Each row comes from the steps of one walk. Every step used is in the known rows, and no mark comes twice. Write the walk behind each row, first mark first.
Known rows
samiz gezap: [-57 -40 -30  -1 -12 -30  22  20   2 -12  -5  12  17   6   2 -35  -6 -37
  -1  22  24   6  33  34   2  19  38 -34   4  10   2  41]
samiz gezap fona: [-74 -36 -10  34  -8 -49  16  26  15   4   1  24  37  -7 -17 -41   9 -38
   1  16  32  12  37  25  -3  15  28 -20   7   1  -8  42]
kude samiz gezap nudan zuga: [-46 -49  15  37  -2 -14  12  22 -35 -51  -4  -1  -1 -10 -24 -35 -26 -48
   3   5  38  -7   1  39 -28  33  25 -24  11 -23   7  14]
zuga samiz tavav: [-23 -13 -23 -12 -17 -26  27   2  20  24  -5 -18   5  11 -20 -38 -18 -20
  13  15  23  20   7 -36 -11 -28   2 -24 -15  37  11  23]
lunusep zuga nudan kude samiz: [ -3 -21  20   8  -4 -38  10   4  -7 -17  -5   0   7   1   4 -40  18 -20
  -5   2  19  -1  -9 -49  27 -25  -8 -13  34   4 -34  20]
kude lunusep: [-29 -22 -50 -15  20 -19  13  19  11   3 -15  24 -13  19 -11  -5 -23 -18
  10  -9  22   3  22  25  16   9  32  -7  21  20   4  -2]
samiz zuga lunusep tavav nudan kude: [ 37 -22   3 -10 -31  14  16 -17   1  34 -11 -46  27  -7  -4 -35   4  -9
 -14 -24  -4 -12 -14  -7  13 -40  18  17 -45  -7 -15   8]
samiz zuga nudan: [ -5 -36 -16 -38 -25 -33  27  -2 -10   7 -20  -8  11   3  -3 -23  -2 -28
   6  -1  25  14   6 -13   8 -11   7 -11  20   7 -16 -15]
nudan zuga lunusep gezap samiz tavav: [-13 -15  -8  43 -30  40   5  15   0  -4   6 -11   9  -6 -29 -52   8 -75
 -10  -2  26   1  37   7 -32 -24   1  -6  16   3  20 -11]
zuga lunusep tavav nudan: [ 22 -34 -10  -9 -10  13   5   9 -28  61  13 -29  30  21 -10 -20  -2 -26
 -14 -25  10   7   4 -12   0 -38  13   1  -2  15  -6   5]
gezap samiz: [-34 -20 -43  34   1 -19  16  31  20  19  21  16  14   0  10 -31   3 -38
   0   8  40  -4  21  15   2   6  20 -31   9  29   0  13]
nudan kude: [-34  -5 -23   8 -14 -27  17   7  41  -4   6   5  -4  -5  18 -30   3   0
  -4  11  20  -2  12  13  38   9  19  -4  -8  23 -13  25]
lunusep kude samiz: [-20 -45 -23  17  21 -31  -7  38 -25  -2   2  15   7   3  -8  -9   0 -18
   4  19  43 -13 -19 -27  -5 -14  36  -7  12  19  -9  -2]
samiz kude nudan: [ -9  -3  -1   3  27 -49  21  -1   7 -11 -12  10 -11  -2  -7 -25 -24   4
   8   6  35 -10   7   0  25  11  41 -19   3  30   2  -1]
gezap samiz tavav nudan zuga: [  3   5   0  21  -5  44  16  -7  12  -4 -20 -23  11   2 -32 -45 -22 -27
 -21  -5  26 -22  11  36  -5 -18  17 -47  -4  17  31 -20]
gezap nudan zuga samiz: [-24  -5   2  30 -27 -14   6  20  -1  -6   9 -37   1 -13  -4 -28 -21 -23
  12  -1  29  13   0  -4 -23  19 -18  -6   2   9   4  -5]
lunusep tavav nudan zuga: [  5  -9  -9 -14 -19  31  -8  -2 -13  25 -21 -22  12   7  -3 -22 -22  -9
 -33 -12  10  -6  -4  19   2 -18  32  -6  -3  -2  18  -3]
zuga nudan kude fona: [-14 -30  -5  -3   0 -37  20  -3  -1  21  -9  14   4  -2  -7 -23  17  19
  -6 -12  23   8 -10   7  47  -9 -11   1  18  28 -11  -9]
nudan zuga samiz gezap: [-51 -27  -8  13 -37 -26  16  17 -13 -12 -21 -26  14  -5  -4 -35 -15 -34
  14  19  13  13  26  11 -10   8   9 -22 -13   7  14  39]
zuga samiz tavav nudan kude: [  8  19  13   0 -14  -8  26 -22  41  14 -18 -44  18  -8 -28 -54 -11  20
  -3   8   8 -10 -18 -21  16 -30  -3 -36 -40  41   6  20]
kude nudan zuga: [-23  -5  -4   9   4 -13  21  -8  -6 -15  -9   4 -24   8 -13  -7 -34 -15
  -4 -10  33   5   9  26   9  24  30   1  23   6   4 -31]
lunusep tavav nudan: [  1 -15 -20 -17  -4  11  -4   8  -3  47  -4  -9  26  11   0 -27 -12  -7
 -33 -10  18  -3 -11   2   2 -22  33 -21  -5  14   7  11]
nudan kude lunusep zuga samiz: [ -4  14 -22  20  -5 -15   9  14  36 -10 -15 -16   3  -4   2 -35  -4  -8
   9   1   1  -3  13 -29  20 -18  -2  -5  -6  11 -11  35]
nudan zuga lunusep kude samiz tavav: [ 10 -53  12   7  -9   9   2   5 -43 -13 -13 -19 -14  14 -47 -14 -14 -43
  15  -2  28 -10   6 -33 -14 -45  13  19   3  13   8 -23]
kude lunusep tavav nudan zuga: [ 16  -7 -21 -18   3  40 -15  -6 -16  15 -43  -7  -1  13 -21 -10 -38  -6
 -28 -35   7 -12   1  30   9 -17  35   0   2   0  27 -21]
samiz zuga: [-30 -27 -43 -33 -12 -17  31  11  17   3 -13  -5   0   3   8 -17 -13 -28
   2  14  22   1   8  17   1  -3  43 -12   2  -4  -9   1]
tavav nudan zuga samiz gezap: [-24 -14  14  15 -24  -4  13   5 -20  -8 -33 -47  30   0 -21 -38 -19 -19
   4  13   4   0  12  24 -10   2  12 -47 -16   5  16  22]
lunusep gezap samiz: [-44 -11 -41  57  -4   3  -5  47  19  13  22  22  29 -18  11 -52  20 -56
 -22  20  40  -2  14  14 -22   9  21 -30  24  10   2   7]
tavav nudan kude: [ -8   8  -3  10   1  -7  14  -2  33   3  -4 -18  12  -5   2 -32  -1  17
 -13   5  11 -16  -6  28  38   5  24 -26  -9  23 -10  13]
nudan kude lunusep: [-25  -4 -39   4   8 -25  12   4  35 -10 -16  20 -14   0   0 -17 -11   6
   6  -9  16  -8  19  26  42  17  24   0  -2  23  -1   8]

Which walk is each row?
[ 22 -43  24  30  13  12  -6  20 -59   5 -12 -38  11  16 -38   2  -6 -22
  11 -10  16 -21 -13 -13  -5 -34  17   3  14   6  -4 -37] : tavav nudan zuga lunusep kude samiz
[-13  -2  -3  -9  -3  19   8   3  -2   0 -20 -24   4  13 -10 -12 -26  -6
 -11   0  12  -5   8  45  12   1  31 -22  20   6  10 -13] : tavav nudan zuga
[-11  -2 -11  -7   2 -24   4   8   4 -16 -51 -20 -15  -3 -12 -14 -33   4
  29  -3   8  -8  24  -9  19 -11   9  -4 -10  32  25  10] : nudan zuga samiz kude lunusep
[ -8  16  -2  30   5  15 -28  29   8 -58 -31   6  -7 -32 -24 -41 -22 -27
 -10   0  23 -18  18  35 -11  28  26  -3  21 -12  31 -17] : samiz kude lunusep gezap nudan zuga
[ 29 -42   5  14  16  37  -4  23 -50  22 -15 -31  21  16 -39  10   0  -5
  -4 -16  13 -16  -7  27   6 -34  16  14  15   2  14 -51] : tavav nudan zuga lunusep kude fona
[-22   1   0  -5 -20 -33   6  11   8  -5 -27 -34  -4 -10   3 -29 -19   2
  26  19  16  -1  18 -20  13 -14   6 -12 -13  34  14  29] : nudan zuga samiz kude
[-34   5  -9  41 -23  18 -20  36   5 -32  10  -1   5 -25  -3 -45  -7 -47
 -30  11  31  10   9  35 -33  32  18  -1  34 -21   9 -16] : lunusep gezap nudan zuga
[-36 -31  -1  46   3 -18  20  24   5 -31   2  16  18 -28 -14 -46   1  -6
 -12   2  31 -10  -7  60   7  36  19 -17 -17  -9   5  18] : samiz gezap nudan kude fona
[-13 -13   2  -3 -25 -43  12  -9  15   2  -1   1   3  -5   9 -38  13   6
  -3  -5  21  11   8 -15  43   2 -17  -6  14  38 -22   9] : zuga nudan kude
[ -8 -10  -7   7  28  -1  23   6  19  21  -9  -4  14   2 -15 -17   0  33
 -20  -6  12 -17 -25  49  37  -9  28 -20  -2  13   0  -6] : tavav nudan kude fona
[ -5 -20  21 -19  18  24  20 -17 -14 -13 -32 -19 -10  19 -49 -22 -39 -13
 -10  -4  18 -18 -15  18  -3 -29  34 -36  12   4  18 -21] : kude samiz tavav nudan zuga
[-21   2 -33  -1  23 -16 -14  31  15 -23 -32  25   4 -12 -10 -34  -9 -20
  -4  12  18 -11  24  16  10   0  44 -17  22  14  16  12] : samiz kude lunusep gezap
[-23 -30 -46  12 -10 -12  30  21  21   9   1   3  13  -8   6 -30  -1 -45
   1  10  36 -11   9  17  -8  -2  32 -26  -8   2  -6  -1] : gezap samiz zuga
[ 20  -7 -12  -7  -6  22 -12  -3 -21  34 -42 -32  10   5 -26 -15 -36   2
 -10 -33   2  -2 -11  -8  -5 -29   4  -3 -17  14  26 -10] : kude lunusep tavav nudan zuga samiz
[  4  -1 -11  19  11  22  22  -1  18  16  -5 -10  24   4 -33 -50 -13 -22
 -17   1  33 -18   5  20  -6 -23  23 -60  -5  30  20  -6] : gezap samiz tavav nudan
[ -4 -18  -3 -14 -19 -17   5  12  -5   3  -3  -6  17  16   6 -33  10 -41
 -13   7  19  17  23 -27  10 -21   2 -22  54   7 -20  10] : lunusep zuga nudan
[  0 -43 -25  19 -13 -16  -2  34 -20  21  16 -12  16  12  -6 -10  12 -34
  13   6  27   3  23 -25   0 -18  12  16   6  28 -10  -5] : zuga lunusep kude
[  6 -21  11   0  -9  20  16   0 -19  17  -7 -44   7  25 -20  -3 -13 -26
   7 -18   3   2  24  32  10 -15  13  -2  21   9  -3 -20] : tavav nudan zuga lunusep
[  2   9 -16   7  24   4   9  -5  25  -6 -25  -3   1   4 -16 -22 -14  24
  -4 -16   6 -22   0  38  44   5  27 -19  -1  22   0  -6] : tavav nudan kude lunusep
[-31  -1 -10  57   8  -1  -5  37  22 -11  20  18  17 -38  -8 -46  19  -7
 -32   4  29  -6 -28  39  -7  24  13   2  11 -12   2  -9] : lunusep gezap nudan kude fona
[-33  -3 -20  41  -7   0 -12  47  14 -11  28  10  22 -22  -1 -49   5 -45
 -24  16  37  11  -2  18 -36  27  22 -14  34  -7  -3  -3] : lunusep gezap nudan
[-41 -25 -12  15  13 -45  20  12  15  -2   8  13 -11  -3   4 -22   0   0
   9   9  25 -12 -13  -5  30  -1  25  -7   2  16 -23  24] : nudan kude samiz
[ 18  15   3  -7  -5  23  18   0  17  13 -17 -51  32  15 -29 -52 -16 -27
 -15  15   6   0  -2 -35 -20 -52  14 -51   2  10   7  20] : lunusep zuga samiz tavav nudan
[ 24  10  17  -8 -22   4 -14  -2 -10  29 -35 -54  21 -13  -5 -37 -21  15
 -10  -2   6 -13 -14 -33   5 -44   9 -18 -35  24  27  25] : lunusep tavav nudan zuga samiz kude
[ -2  -2  -8 -22   7  15  21 -10  16  12 -17 -14  14  18 -32 -34 -23  -9
 -16   3  18  -3   1  24   3 -22  36 -44   5  24  15  -5] : samiz tavav nudan
[-11   0   5   2 -11   2  13   3  -6  20 -18 -53  15   6 -11 -16 -20  -2
   4   2   7   3  -4   6   0 -13   5 -23  -1  21   7  -2] : tavav nudan zuga samiz
[ -7   1  10  15  16 -65  22   1   3   8 -13 -17  -2  -9  -9 -29 -22  12
  25   8  33  -3  -7 -43  15  -3  13 -21 -13  42   0  11] : zuga samiz kude nudan
[ -2 -15 -20  26  16 -26  -2  15 -14  -5  -1  15   1  -2 -17 -15 -11  -9
  -7   9  43  -5 -10 -16   2  11  36   0   6  24  -5 -30] : lunusep kude nudan
[ -6 -52   2  33   5  -8  14  40 -34 -10  20 -19  19 -18 -26 -33   9 -77
   8  -2  28   3 -18  -9 -54  -7  20   6  23 -40 -23 -21] : kude samiz zuga lunusep gezap nudan
[-30 -30 -27  20 -11  -7   4  38  -3  22  23   1  21   9  -1 -26  19 -59
   0   8  16  20  29  -2 -15  -8  15   5  34   6 -14   5] : zuga lunusep gezap
[-23   4  -8  36 -15 -22  11  16  38 -19  26   0   4 -23  10 -43  -1  -2
  -8   4  33  -5  -2  18  15  34   8  -6  -6  13 -12  11] : gezap nudan kude
